(in the rows, 128 means zero)
Known rows, with every way that one mark hangs from another
[D [K F] L]: [110 148 133 139 206  74 158 135 105 112  93  38 164 103  86 129 136 182
 147 105 109 159]
[K [F Z]]: [116 169 165  88 171 100 126 101 117 178 128 138 127 103  93  93 132 147
 127 118 130 130]
[K [D L] F]: [ 96 134 151 136 213  99 153 141 125 117 125  61 124 121  88 147 145 178
  82 127 119 134]
[L [Y K Z]]: [109  47 117 111 116  91 111 124 139 106 128 139 137 165 108 140 160 135
 166 145  89 142]
[M [Y [K D F]]]: [122 115 173 106 172 104 137  91  78  97  84 134 119  72 101 151 137 170
 155 119  82 141]
[Y [Z [F [K [D L]]]]]: [152 137  54 149 190 147 151 160 167 113 136  89  69 166  97 174 114 152
  94 161 119 120]
[D [L [Y K]]]: [ 83  59 159 125 146  83 125 158 115 130 139 112 130 148 104 152 186 154
 135 100 111 166]
[D [K [F Z]] L]: [116 159 159 125 203  85 156 132  97 165 118  82 143  99  81 134 119 173
 123 101 119 146]
[L D [Y Z]]: [113  55 104 104 156  78 131 159 136 131 157  95 129 207 117  88 147 115
 115 150 112 153]
[Y K Z]: [124  78 104 118 124 107 124 113 130 106  90 137 136 139 118 129 145 150
 171 139  85 136]
[K D]: [119 119 133 122 151 108 144 123 132 130 103 115 118 145 105 116 158 159
 119 149 141 141]
[M [Y [Z F]]]: [170 133  93 129 136 122 127 115 137 124  73 122 113 116 121 114  97 149
 185 124  61 154]
[D [K F] [L [Y Z]]]: [107  93 104 139 197  64 143 142 137  91 131  33 165 152  78 153 127 162
 137 133  80 147]
[Y K]: [115 105 147 111 126  99 122 115 111 128  86 145 137 116 115 116 171 154
 172 114 119 150]
[K F]: [112 156 141 103 174  86 129 103 128 126 102  93 150 106  97  91 150 154
 148 123 123 135]
[M [Y K]]: [129  97 147 103 124  97 134 100  76 127  73 158 128  92 126 119 160 157
 193  95  82 164]
[F [K D] [Z Y]]: [153 139 106  95 164 122 145 106 152 160 138 128  82 183 117 138 160 110
 123 129 199 115]
[K [D L] [F [Z Y]]]: [123 131 170 130 212 103 143 129 147 150 138  57 108 145 104 166 131 149
  88  98 150 123]
[L [D K]]: [131 120 123 117 169  72 159 151  90 134  91  78 150 151 113  75 144 146
 152 125 144 171]
[F K]: [129 155  80  96 152 103 143 108 128 140 120 133 115 146 109  90 179 130
 151 135 156 140]
[M Y]: [134 124 126 106 138  92 145 100  93 144  77 131 129 109 123  87 156 152
 175 102  97 167]

Rows
[118 106 121 111 159  98 118  97 128  92  95 118 150 109 101 135 130 154
 166 139  75 122] => [Y [K F] Z]
[ 95  54 166  94 145  74 120 160  95 134 145 131 130 167 118 100 175 124
 135 116 134 167] => [L D [Y K]]
[103  66 141 111 166  99 114 117 141  76 142 117 130 147  85 172 134 150
 125 169  86 119] => [L [Y [K D F] Z]]
[111  72  59 127 181 111 153 155 156 108 182  94  86 212  93 172 163 134
  74 169 122 126] => [F [K [D [L [Y Z]]]]]
[151 100 120 142 138 141 116 138 154  99  91 135 101 134 103 172 103 163
 150 163  92 128] => [Y [K D] [Z F]]
[166  92 121 134 134 142 127 118 121  97  77 146  93 110 113 177  94 164
 172 141  58 142] => [M [Y [K D] [Z F]]]
[125  82 113 158 169 122 127 180 177 118 150  74  95 186  90 180 116 157
  91 156  97 143] => [K [D [L [Y [Z F]]]]]
[116 156 174  99 184 115 137 108 123 167 135 136 110 115  87 120 125 156
  91 143 141 119] => [K D [F Z]]
[134 116  60 130 170 115 126 165 175 124 166  90  94 184  95 150 136 128
 123 140 114 139] => [D [L [Y [Z [F K]]]]]
[111 129 193  98 173 121 126 106 101 150 129 163 109  99  87 151 126 161
 111 137 125 119] => [Y [K D [F Z]]]
[132 152 109  91 162 132 150 113 123 177 152 176  74 155  99 122 154 132
  93 156 173 121] => [F [K D] Z]
[119  65 125 146 144 110 106 171 155 111 135 102 115 154 101 179 127 150
 145 122  75 152] => [D [L [Y K [Z F]]]]
[114 130  89 128 191 117 166 145 126 127 140 100  87 162 100 148 175 154
  83 138 153 137] => [F [K [D L]]]
[ 86 111 188 113 203  98 137 151 124 170 188 105 103 145  76 159 140 156
  53 128 131 134] => [K [D [L Y]] [F Z]]
[121 138 113 114 187 131 166 143 117 181 170 143  65 157  98 152 155 146
  61 136 164 128] => [F [K [D L]] Z]
[138 101 162 105 125 102 116 106 130 161  97 139 124 144 131 136 158 126
 180  86 151 140] => [F [Z [Y K]]]
[104 106 123 104 180 116 150 156 124 179 207 143  64 186  88 158 171 130
  54 140 164 134] => [F [K [D [L Y]]] Z]
[139  90 171 114 138 117 127 112 133 147 110 140 105 152 122 167 149 135
 146 110 161 131] => [F [Z [Y [K D]]]]
[142  62 113 121 134 122 143 103 100  94  80 153 107 124 121 165 125 161
 157 143  59 139] => [M [Y [K D] Z]]
[150 145 158 101 204  70 145 125 108 148 111  51 152 146 114  99 116 123
 155  95 167 146] => [L [D [K [F [Z Y]]]]]
[131  63 135 114 142 102 103 173 136 117 142 119 114 172 113 127 117 123
 147 141  99 155] => [L D [Y K [Z F]]]
[121  67 151 151 166 103 142 146 138 100  97  64 117 162 125 190 169 154
 137  92 139 146] => [Z [Y [K [D L]]]]
[113  65  85 148 164  74 148 157 138 110 124  54 153 180  95 150 143 158
 142 133  89 162] => [D K [L [Y Z]]]
[135  81 149 129 141 104 128 115 146  95  81  99 124 158 127 161 169 142
 169 113 153 137] => [Z [Y [K D]]]
[160 148  93 148 191 128 144 155 179 114 119  51  81 174 115 173 145 133
 128 109 177 135] => [Z [F [K [D L]]] Y]
[150 111 113 134 124 126 108 130 152 109  84 136 122 123 111 142 112 151
 186 138  83 137] => [Y K [Z F]]
[ 93 118 145 133 199  57 142 144 116 112 128  39 164 132  76 138 151 167
 138 108 115 161] => [D [K F] [L Y]]
[150 160 148 111 181  78 137  93 133 144  91  71 160 126 102 122 122 138
 186  96 156 136] => [D [K [F [Z Y]]]]
[127 123 195  91 169 119 137  89  68 149 113 181 100  71  99 156 118 163
 134 117  90 132] => [M [Y [K D [F Z]]]]
